In the rows, 128 means zero.
Known rows, with every step that occurs
q, m, a, j: [129 144 101 136 161 126 142 146  97 132  85 107 149  81 137 103 135 135
  83 124 128 144 112]
m, a, j, v, y: [108 136 140 134 128 131 153 141 139 133  48 111 127 156 156 129 149 113
  91 113 165 124  69]
v, m, a, j: [122 145 134 156 108 137 148 102 129 121  73  98 150 144 148 110 131 133
 121  86 102 108  79]
v, y, q, m, a, j: [151 106 103 130 166 120 162 150  92 147  72  88 167 101 121 116 175 132
  82 111 152 131  94]
u, y, q, m, a: [169 104 135 120 154 131 114 156  51 114  92  69 117  78 108 132 203 150
 101 116 155 129 120]
y, q, j, v, m: [118 132 180 113 100 139 101 125 101 101  88 102 115 184 168 115 185 160
 135  98 154  63  90]
q, y, v, m, a: [122 131 172 138  83 160 135 109 141 102  72 100 110 152 145 100 161 141
  93  89 164 120 113]
j, v, y, q, m, a: [137 106 127 130 146 118 138 167  72 134  61 108 124 140 132 152 204 166
  72 147 177 118 135]
y, v: [119 135 137 117  85 162 129 156 148 108  92 118 118 152 131 124 155 145
  99 121 170 124 137]
j, v, y, q: [132 122 147 115 105 130 135 168 114 129  81 107 127 182 127 149 205 144
 110 114 180  94 109]
a, y, v: [102 144 130 112  70 176 142 119 146 100  93 112 124 167 115 107 144 124
  78 113 181 165 106]
v, m, a: [122 136 139 166  96 133 125 127 109 108  77 104 118 154 128 131 144 164
 114 111 109 101 120]
m, a, j, q, y, v: [141 111 173  96 103 153 140 135 117 104 103  86 125  92 126  67 148  96
  84  54 176 144  95]
y, v, m: [111 130 144 129  51 168 144 118 146  97  79 115 136 184 147 131 153 155
 116 116 148 111 131]
m, a, j: [128 156 128 145 141 136 138 139 128 127  88  98 132 117 128 102 131 128
 106  91 124 119  78]
u, y, q, j: [152 124 186  86 132 149  78 154  96  99 107  66 109 108 110 109 202 131
 134  78 172  94  69]
u, y: [136 143 154 109 102 148 101 162 116 102 100  81 111 116 107 127 168 123
 123 106 156 119 100]
a, m: [ 98 137 127 132 124 151 137 164 134 114  90 117 119 134 124 130 175 163
  93 124 147 115 132]
m, a, j, q: [148 120 140 125 121 122 131 154  83 111 111  94 139  93 109  93 133 116
 104  76 115 120  94]
q, j, v, y: [ 89 142 173  98 111 138 104 169 139 106  60 117 111 162 148 127 166 141
  94 130 197  96  90]
q, j, v: [ 99 161 176 102 118 140  85 159 122 100  85 123  97 145 153 110 155 149
 108 122 175  95  97]
j, v, m, a, y: [ 86 146 140 155  72 146 135  85 101 100  66 116 102 190 141 124 144 138
  94 119 136 131  90]
u, y, v: [130 125 162  98  80 184 123 146 141  93  85  87 113 137 126 135 182 126
 111 108 188 134 113]
y, q, j, v, m, a: [123 126 184 135 125 138 110 123  86 104  71  98  97 171 160 122 186 170
 118  94 142  70  87]
y, v, m, a, j: [115 131 141 147  84 173 167  93 150 117  60  97 146 170 165 119 140 129
 109  97 131 126  90]

Rows
[130 107 178  89  33 161 127 129 112  80 116  98 131 139 128  80 162 122
 105  73 167 107 139] | j, q, y, v, m
[101 125 104 128 111 166 147 124 104 110  67 110 121 121 123 115 136 141
  42 151 175 193 133] | q, m, a, y, v
[168 123 157 106 117 140 108 159  92 111 114  65 114 122 101 127 203 130
 134  88 159 104  90] | u, y, q
[140 118 115  87 114 123 134 163  69 111 122 105 174  75 112  87 134 117
  97 108 130 129 136] | a, j, q, m
[125 110 164 127  74 191 147  79 151 107  56  67 141 147 163 132 163 111
 126  84 145 137  69] | u, y, v, m, a, j
[117 136 163 115  56 168 133 111 150 100  97 105 124 159 149  93 164 133
 110  91 178 106 121] | q, y, v, m
[113 154 121 151 112 137 123 130 102 111  86 101 103 133  92 107 132 133
  76 112 143 151  88] | m, a, y
[125 108 167 137  65 183 131 108 132  92  57  74 113 156 147 148 180 137
 115 102 152 130 107] | u, y, v, m, a
[105 142 122 160  73 144 137  97 106 102  75 104 117 167 109 112 133 141
  96 108 119 139  89] | v, m, a, y
[ 73 149 169 131  94 150 112  88 112  91  55 107  99 177 150 103 142 140
  87 119 153 123  67] | q, j, v, m, a, y
[139 127 127 124 171 126 146 137  67 139  83 106 133 112 159 123 178 135
  96 113 152 122 109] | y, q, m, a, j, v
[135 109 142 131  82 133 138 118  86 102  98  91 156 124 128  97 133 125
 121  76  92 102  96] | v, m, a, j, q
[137 111 173  77  72 151 121 164 113  86 129  97 115 110 112  75 162 119
  92  75 190 126 139] | j, q, y, v
[151 127 165 105 128 118 124 145  94 108 122  79 125  71 110  55 138  98
  98  56 144 121  85] | m, a, j, q, y
[139 132 200  81 129 150  79 149  93  96  92  75  89 136 143 127 212 129
 130  90 191  94  72] | u, y, q, j, v
[131 119 120  98 135 131 161 149 100 144  78 111 165 141 152 123 187 120
  98 125 175 118 103] | a, j, v, y, q, m
[153 130 107 113 138 122 126 176  67 124 116 108 138 104 107 116 180 163
 102 125 151 113 148] | y, q, m
[167 112 129 114 163 137 135 132  70 131  87  58 147  71 127 121 189 117
 103  91 146 137  84] | u, y, q, m, a, j
[134 128 132 157  91 136 137  86  79 111  88  87 124 170 101 108 164 147
 104  91 119 127  80] | v, m, a, y, q
[102 154 147 126  84 147 143 102 138 116  81 121 145 180 176 116 148 113
 137  99 127  97  88] | a, j, v, m
[103 137 147 118  92 131 130 168 135 120  68 125 112 174 135 145 172 138
  96 135 182 106 114] | j, v, y
[143 121 169 117  88 127 133 112  90 103 112  77 141 101 126  61 138 104
 113  46 119 103  83] | v, m, a, j, q, y
[118 131 149 152  86 144 140  87  81 107  79 101 104 193 133 125 179 144
 105  98 138 119  81] | j, v, m, a, y, q
[156 127 106 130 179 119 148 145  71 137  94  91 148  92 131 105 165 141
  94 106 133 126 104] | y, q, m, a, j
[113 144  99 138 127 132 129 132  74 108  84 110 123  99 100 110 136 143
  53 141 150 169 121] | q, m, a, y
[ 93 134 130 123  30 184 149  83 139  94  80 113 139 191 132 111 142 132
  96 113 158 152 107] | a, y, v, m
[145 107 115 120 125 114 115 183  36 101 106 104 131  69  95 113 149 158
  81 123 132 130 170] | j, q, m, a
[131 119 203  93  92 155  89 115  95  88  83  73 108 162 159 127 209 138
 145  89 164  71  71] | u, y, q, j, v, m
[129 112 170  80  49 165 150 101 127  93 111  88 161 131 147  60 149  95
 117  54 160 116 103] | a, j, q, y, v, m
[131 115 122 106 123 121 142 177  80 132  79 117 137 153 133 144 205 155
  85 146 187 114 145] | j, v, y, q, m
[137 120 148 132 137 128 158 139 118 143  61  96 131 163 143 129 188 123
 100  94 166 108  63] | m, a, j, v, y, q
